Each row comes from the steps of one walk. Every step used is in the known rows, and no mark comes twice. Write the walk behind each row, first mark first.
Known rows:
Z B Y K: [-20  -4   1 -22   3  -2  -1  26   7  11   3 -13 -15  -6  -5   6   2 -18
  14   1  30  -9  -7   2  15   7  -3  -3   5  -9   7  -5  -4  -5  -8 -10
 -16  -2  -6   7  20 -14  13]
U S B: [  6  16   1  -7   0   3   1 -19   6  -5  -2  -4  -2  -3   7  -8  14   3
  27  15  19   2   2   2 -14   1   5   4  -8  -2 -13  11  -7  -7   2  -3
  -2   1   1   6   0   1 -17]
B Y Z: [ -6  -9  -2  -8   2  -1  -3   8  13 -11   6  -1  -2 -10  -7   4  -8  -8
  23  -1 -17 -18   4  -5  17  -5   3 -11  -4   3   6   6   8  -6  -1   1
  -7  -4 -14  -3   9 -20   1]
G Z B Y K: [-16   0   0 -14   7  -9  -4  28   8  10   3  -8 -12  -7 -10  15   7 -16
  49  -7  12 -14  -7   0  18   9  -3  -4   2 -14  13  -4   5  -7   5  -8
 -14  -8  -6  14  18 -12  13]
Z Y B S U: [  6   6 -11 -29   6   8   6  17  -5 -13   0  -1 -14   6  -4  12  -1   7
  -1  12  18  -4   2  -6  -1   1   8   3  -3   6  19   0   7 -31 -17   2
 -18  -7  -1  11   8  -6 -11]
B Y G Z: [  4 -11   1 -16   2 -15  -2  19  10   6   2   7  -8  -2  -9  10   4  10
  38 -24 -21 -26   6  -8  12   9  -1  -8   0  -8  14   3   2   2   8  -2
  -3   6 -11   7  15 -14  -3]
Z Y G B: [ 12  12  -6 -24   1  22   1  20   1  15  -2   5  -6   8   1   4  -8  30
 -11   7  23 -22   3  -4  14   5   3  -3  -5  -9   7  -1  -3  -3  11 -11
 -11  27  -4  -4  17  -2  -2]
Y G B S: [ 20  18   2 -13   0  13   2  17  -1   4   0   9 -14   7  -4 -10   6  14
  13  -8   8  10  11  -7   5   5  -5   5   0  -4 -12  15   2  -1 -13  -6
 -13   2 -10   3   8   3  -2]
Y Z B S: [ -9  24   1 -12   1  11  -2   1  -1 -12   7  -1 -12 -15  -6 -11   0 -21
  24  -8   0  23  -1  -2  -3  -6   5  -2  -5   4  -9  14  11 -12  -4  -3
 -18 -11 -10   9  -2   4  12]
Y Z G B S: [ 13  40   0   0  -1  29   0  40   3  -8  -1   9 -10  -1  -2   1  -2   5
  18  -5   4   4   2  -6   8  -4   4  -4  -1  -3   2  12   7 -14  -2  -5
 -21   0 -16   7   8   6  17]
K G: [  7  -1   0  -3  -2  -1   4  12  -5   0  -1   3  -3  -4   3   7  10  -4
   3 -10  -7  -2  -6   3   0  -2   0   2  -5  14  16   2  -1  -7  -1  -4
   2   0  -1   7  15   3  -6]
B Y: [-11  -8   0  -8   0 -17   2   6  11  -1   2   1  -3   1  -4   1  -2   0
   3   1   4 -18   2  -4   7   5  -1  -7   5  -2   7  -1  -3  -7  -9   1
   0  -1  -2   1   9 -13  -1]
K Z: [ -2  -9   0   6   4   8  -3  -7   0  -5   3  -2   1  -6   6   3  -5   2
  17   6  -8  -5  -3   1   1 -13   0   1 -11   5   0   5   0 -18   6   1
  -1  -9  -2   5  10  -2   6]
Y K: [  6  -6  -2  -6   2  24  -6  19   0   5   0 -14  -4  -5  -2   0   4  -9
   8   0  13 -16  -2   3  11  -1   3   1   1  -1   4  -8   2   0   4  -6
 -10  -2  -4  -2  12  -6   5]
G Z: [  0   5   1   7   4  -6  -1   4   0   0   1   3   0  -1  -6   8   4   1
  38 -12 -17  -5   3  -3   4   5   1   0  -4  -8   1  -1   7  -2  11   3
   0  -4  -1   9  -5   3  -2]
U S B Y: [ -3   7   0 -13   0 -17   2 -14  17  -5  -1  -2  -5  -5   4  -3  10   0
  34  13  20 -19   2  -1  -3   4   1  -4  -3  -6  -6  10 -10 -14  -5  -3
  -1   3  -2   7   7 -13 -15]
Z G B: [  7  27   3   4  -1  12   3  43  -1  12  -5   2  -3   8   6  14  -2  17
 -10   3  18   3  -8  -2   8   5  -7  -3   6 -12  11   0  -5   0   4  -7
  -9  12  -2   4   9   8   9]
K B: [  3  -3  -1   3   2  -5   1   4 -11   1  -3 -13  -8 -10   5  12   1 -10
   4   5  15  12  -4   2  -2  -2  -6   4  -1   2  -9   0   0 -11  -6   0
  -5   3   2   9  12  -5 -10]
S B: [  3   6   1  -7   4  -3   2 -16   5  -4  -1  -6  -8  -1   6   8   2   3
  12  16  11   4   1   2  -9  -8   2   1  -3  -4   0   8  -6   0   1  -1
  -1   0  -1  -2  -4   4  -6]
Z G B S U: [ 18  29  -1  -7  -2  18   4  38  -7  -3  -7  10 -11  13   4  15   8  13
   4 -10  22  18 -11  -8   2   2  -7   4   9  -5  20   9   3 -20 -18  -2
 -18 -16  -5  17   7  13   2]
K B Y Z: [ -4 -13  -3  -5   4  -7   0  14   3  -8   4 -12  -8 -20  -1  16  -9 -25
  23   6  -1  -7  -1  -3  13  -7   1  -8  -3   6  -2   5  10 -23  -5   1
 -13  -5  -9   8  21 -25  -6]
K B S U: [ 15  -1  -4  -8   3   2   3   0 -16  -9  -3  -2 -12  -7   3  18  10 -16
  16  -6  21  29  -5  -4  -8  -7  -5  10   2  10  -1  13  12 -35 -24   5
 -13 -31   3  23  11  -5 -15]
Y Z G B S U: [ 18  27  -2 -12   0  30   1  41  -6 -13  -2  11  -7   4   1  17   2   5
  22 -12   7  21  -7  -9   9  -8   1  -1   1  -4  19  16  13 -23 -10  -2
 -23 -21 -13  13   9   5   8]
K Z Y G: [  9 -10 -10 -27   2  22  -3   6  -1   2   3   0  -5  -8   5   4  -9  21
   3   2   6 -32   1  -1   6  -7   8  -5 -18   5  12  -1  -3 -22  21  -7
  -7  18  -6   4  26  -7   8]
Z B S: [ -9  24   1 -11  -1  -6   2  -3  -3   0   2   2 -14  -1  -3 -11   7 -15
   6  -8  13  26  -2  -1  -7   6  -1   4   3   1 -12  10   1 -11 -13  -2
 -11  -8   3  14  -4   9   8]

Which walk is each row?
[  8  -1   1 -32  -1  -4   0 -10  16   3  -1   0  -7 -10   3  -8  14   8
  25   4  24 -17   7  -2  -2   5   1  -4  -7  -5  -4  11 -12  -1  -1  -8
  -6  11 -11   5  19 -17 -16] : U S B Y G
[  3   9 -10  -9   7  18  -6  25   2   4   1 -10  -6  -1  -7   8  -2   5
  33  -5   4 -48  -3   0  23   4  10  -2  -5 -10  13 -14   9 -13  27  -5
 -13  -2   4   8  17  -8  10] : G Z Y K
[ -3   2  -2 -19   3   7  -5   5  17   2   0 -15 -10  -8  -1  -3  13  -9
  40  16  39 -35   1   1   6   5   4  -1  -3  -5  -2   1  -9 -13   0  -9
 -11  -2  -7   5  20 -20  -9] : U S B Y K
[ -2   2  -2  -6   4   3   4  18   0  -7   0  -8 -14   1  -5  -4   6  -4
   6   9   2   5   9  -2  -6  -2   6   3  -1   5 -10   5   1 -10 -20   2
 -10   2  -6   6   0  -1  -3] : Y B S
[  2  -1  -6 -23   0   7  -2  13  14  -1  -1 -12 -11 -13   3   5  24 -14
  40   5  33 -33  -4   4   4   5   4   1 -10   6  12   4 -12 -21   1 -13
  -8  -3  -7  14  38 -15 -15] : U S B Y K G
[  5   9   0 -23   4  -1   1  23  19  -9  -3  -3 -13 -12   5  19  -5   4
  19   6   9 -18  -3  -4   8 -12   7 -14  -3  -2  20   9  -5 -11   3  -4
 -13   8 -17   2  13  -8   7] : S B Y Z G
[ -9  15   4  -8   2 -11   3  18  -7   4   1   5  -9  -8  -1  15  15 -11
  42 -21 -10  15 -15   3  -5   4  -4   1  -8   1  21   8   6  -9   8  -6
  -3  -2   0  23  10  10   0] : K G Z B
[ -9  -7 -10 -14  10  12   3  19   0  -5   4  -8  -3  -4   3  10 -13  17
   5  30   5 -28   3   2   2 -10  10  -3 -18   7  11  -6  -3 -31  10  -2
  -9  16  -2   5  16 -10   3] : K Z Y B
[ -4   0 -10 -20   5   4   5  22   1   2   0  -9  -7   4  -2  11  -7   9
 -15  23  15 -18   5   2   5   3   9  -3  -5  -2  10 -13  -1 -14   2  -2
 -10  24  -2   1   8  -9  -4] : Z Y B
[ -2  16  -1 -25   2  11   0   4  -8 -18   5   5 -11 -11  -4   5   2 -23
  30 -12   2  37  -8  -5  -1 -11   1   3  -6   6  11  18  17 -21 -17  -1
 -21 -27 -12  17  -2   2   8] : Y Z B S U
[ 13  18  -1  -5   3  14   3  11  -5  -7   0  11  -8  14  -3   9   5   6
  17  -4  13  20  -2 -10   1  -2  -8   9   6  -4   2  17  11 -20 -25   2
 -12 -27   0  10   1   6  -9] : G B S U
[-24  -6   2 -12   5 -16   1   3   6   2   6   0  -8  -7   2  11  -6  -7
  22   5   5  -2  -7   1   0  -4  -7  -6  -8   0   3   6  -4 -24  -6  -3
  -6  -3  -1  13  17 -10   9] : K Z B Y
[ -4  -3  -1 -11   6 -19   4  -8  15  -2  -1  -3 -13  -2   3  10   0   4
  12  15   9 -19   2  -2   0  -3  -1  -5   1  -4   5   9  -9  -8 -11  -1
  -3   0   1   0   3  -6  -8] : S B Y
[  7  -3  -3 -16   5   6   6  17  -6 -13  -1   1 -12   5  -5  13   8  -4
   4   1   6  22   2  -4  -8  -4   3   7  -1   8  10   7   8 -19 -29   4
 -13 -18 -11  13   1  -3 -11] : Y B S U
[ -4  -5  -2 -16   7  -7   0  -8  19 -14   4  -3 -11 -14  -1  11  -7  -7
  35  18  -8 -23   5  -4  10 -14   7 -10  -8  -2   2  13   4  -7  -2  -2
 -10  -3 -12  -3   5 -12  -4] : S B Y Z
[ 12  22  -2   2  -1  12   5  22  -1  -1  -1   9 -12   6  -2   0  15   2
  18  -9   1   7  -1  -3   1   2  -5   6  -1   9  -2  15   0 -19 -15  -5
  -5  -9  -2  13  13  11  -5] : K G B S
[ 13  41   3   5  -3  12   3  40  -1   5  -6   6 -13   9   1   1   4  12
  -4  -2  17   9  -2  -5   1   7  -3   1   8  -9   1   8  -4 -12 -11  -3
 -14   5  -6  10   7  12  13] : Z G B S
[ 11   5  -3 -10   0   6   1   0  -7 -11  -1  10  -8   7  -2   6   7  -7
  13 -13   7  13  -2  -7  -7  -2   1   6   3   6   9  10   8 -19 -18   5
  -8 -28   1  12   0   3  -7] : B S U
[ -1  20   2  -4  -2  -3   6  49  10  11  -4   4  -7  12   2  15  -3  17
  -1   2  19 -16  -5  -4  16  11  -6  -8   9 -13  16  -1  -9  -8  -5  -5
 -12  13  -5   6  18  -7   7] : Z G B Y
[ -1  -8  -3 -17   8   1  -1  11  17   4  -2 -15 -16  -4   0   8   4 -11
  23  15  22 -31   1   0  11  -3   3  -4   1  -8   9   0  -6  -8  -4  -8
 -11  -4  -5  -4  17 -13  -1] : S B Y K
[-13  18   5  -3   5 -10  -1   7  -3   4   1   5  -6  -2  -4  11   4  -7
  37 -12  -6  18  -7   0  -2   6  -4   1  -3 -13   7   5   9  -3   6  -1
  -7  -2   1  16  -6   6   5] : G Z B
[  1  -1  -2 -13   0  -1   0  40   2  -2  -2 -13 -10 -25   3  22  -8 -13
  10  -1  11  -7  -8  -2  15  -5  -1 -11   2   4  11   1   1 -20   4  -3
 -19   5 -16  13  30 -19   6] : K B Y Z G
[ -1 -16  -3 -12  12  11  -5   4  15  -4   2 -17 -15 -11   6  16  -3  -5
  42  24  18 -36  -2   1   8 -14   2  -4 -11  -2   5   6  -7 -27   2  -7
 -11 -10  -7   1  25 -14   7] : S B Y K Z
[ 13   2   3 -12   0  12   2  21   1  14  -1   4  -6   5   2   2   0  21
  -2  -3   5   5   4  -5   6   3  -7   2  -1 -11   2   6  -1  10  -1  -9
  -9  12 -10  -4   9   2  -4] : Y G B
[ 22  11  -6 -16   3  33   0  38 -10  -3  -1   3 -13   5  -4  14  21  -8
  24 -13  21   5 -10  -5  10  -2  -4  12  -1   8  20  14  10 -27 -21  -9
 -17 -34  -7  16  26   2  -4] : Y K G B S U
[ -1  23 -10  -9   9   0   2  23   2  -7   1  -2 -15   2 -11   7   0   9
  35   3  -4 -25  11  -4   2   7  13   0  -8  -1   7  -3  10 -26   4   4
 -14   3  -3  17   2  -3  -2] : G Z Y B S
[-17   7   2 -14   2 -25   5  21   4   4   4   6 -11  -6  -4  18  13 -11
  48 -23  -7   0 -11  -1   6  10  -4  -4  -4  -2  28   6   1 -16   0  -4
  -3  -2  -1  25  17  -4  -1] : K G Z B Y
[ -5  12   0 -21   0   2   4   0 -12  -7   1   9 -11   2  -1   5   9 -12
  11 -15  19  37 -10  -4 -10   1  -5   7   3   1  10  13   9 -19 -24   0
 -13 -27   1  18  -2   7  -2] : Z B S U
[-13   5   2 -13   2   8  -1   6  -1  -6   6  -5  -3 -12  -2   3  -4 -17
  14  -1   2  21  -7   0   2  -8   2  -5  -7  -1   4   8  10  -2   6  -4
 -13  -3  -8   4   0   1  12] : Y Z B
[  3  11   0 -11   1  20   0  68  10  16  -4  -6 -11   7  -1  17   0   7
   3   2  33 -32  -6  -2  26  10  -7  -5  11 -14  19  -7  -7  -9  -4 -13
 -19   8 -11   1  31 -11  15] : Z G B Y K
[ -1   1  -1 -15  -3  -1  -1  37  11  -5   0  -1  -3 -11  -2  10  -9  -2
  10  -8  -4 -21  -4  -4  17  -6   5 -15   1  -1  19   2   0  -8   5  -4
 -13   4 -18   2  17 -12  16] : B Y Z G
[ 17  24  -7 -23  -1  21   1  17   1   8   0  11 -16   8  -4  -7  -3  22
   1  -1  16 -19  10  -9   9   7   3   0  -3  -3  -4   7   1 -13  -2  -7
 -17  14  -3   4  15   2   1] : Z Y G B S
[ 16  20  -7 -16   4  28   0  16   0   1   2   7 -14   3   2  -3  -8  28
  11   5   8 -22   9  -7   6  -4   3   1 -15   3  -3  11  -1 -31   4  -7
 -16   8  -5   7  23   0   8] : K Z Y G B S
[  8 -12   2 -30   4 -10   4  -3  17   7  -1  -2 -17  -5   3   6   1  10
  21   5   9 -16   6  -4   2  -4   0  -7  -2  -3   9   9 -11   3  -6  -6
  -6  10 -10  -4  16  -8  -8] : S B Y G
[ -2   5   5 -23   2  -2   0  11  -4  12   2   2  -7  -7  -3  10   8   3
  33 -23  -5  16  -3  -1  -2   7  -3  -1  -7 -13  13   7   5   8  13  -9
 -11   8 -10  13   5   4   5] : Y G Z B
[-12  -8   3 -37  -1 -15   2  14   7  13   2   0 -13  -7  -2   5   3  -2
   0 -11  14   1  -2  -3   5   6  -5  -7   0  -6  11   2  -8   5  -3 -10
 -11  14  -9   6  17 -10   4] : Z B Y G
[  6  17   3   6   3  21   1  39  -1   6  -1   1  -3   3  11  18  -5  22
  10   7  12   1  -8  -1   4  -7  -5  -1  -7  -5  12   5  -6 -19   9  -7
 -11   8  -2   8  22   6  15] : K Z G B
[-12  32   2  -1   3  -9  -1   3  -3  -3   4   7 -13  -3  -7  -2   9 -10
  44 -20  -6  13  -1  -4  -8   8   0   3  -1  -7  -7  13  11 -13  -3   3
 -10 -13   1  23  -5   8   8] : G Z B S
[  1  19   1 -20  -1   8  -3  16  16 -11  -2  -4  -4 -17   3   3   5   1
  35   8  22 -22  -3  -1   4  -2  11 -13  -6  -2  10   9  -5 -14   6  -7
 -14   8 -17   8  20 -15   0] : U S B Y Z G
[ -7   6   1 -14   5  13  -2  35  -8  11   0  -8 -11 -10  -4  16  16 -18
  42 -20   7   3 -16   5   5   3   1   3  -8  -1  28  -1   8  -8  12 -12
 -13 -10  -8  22  24   5   9] : Y K G Z B
[  3  22   5 -22   0  -3  -1   9  -3   5   2   8 -18  -8  -7  -1  12  -4
  44 -27  -8  20   2  -5  -5   8   0   2  -5  -7   1  13   6  -3   1  -5
 -16  -1 -11  21   3   8   6] : Y G Z B S
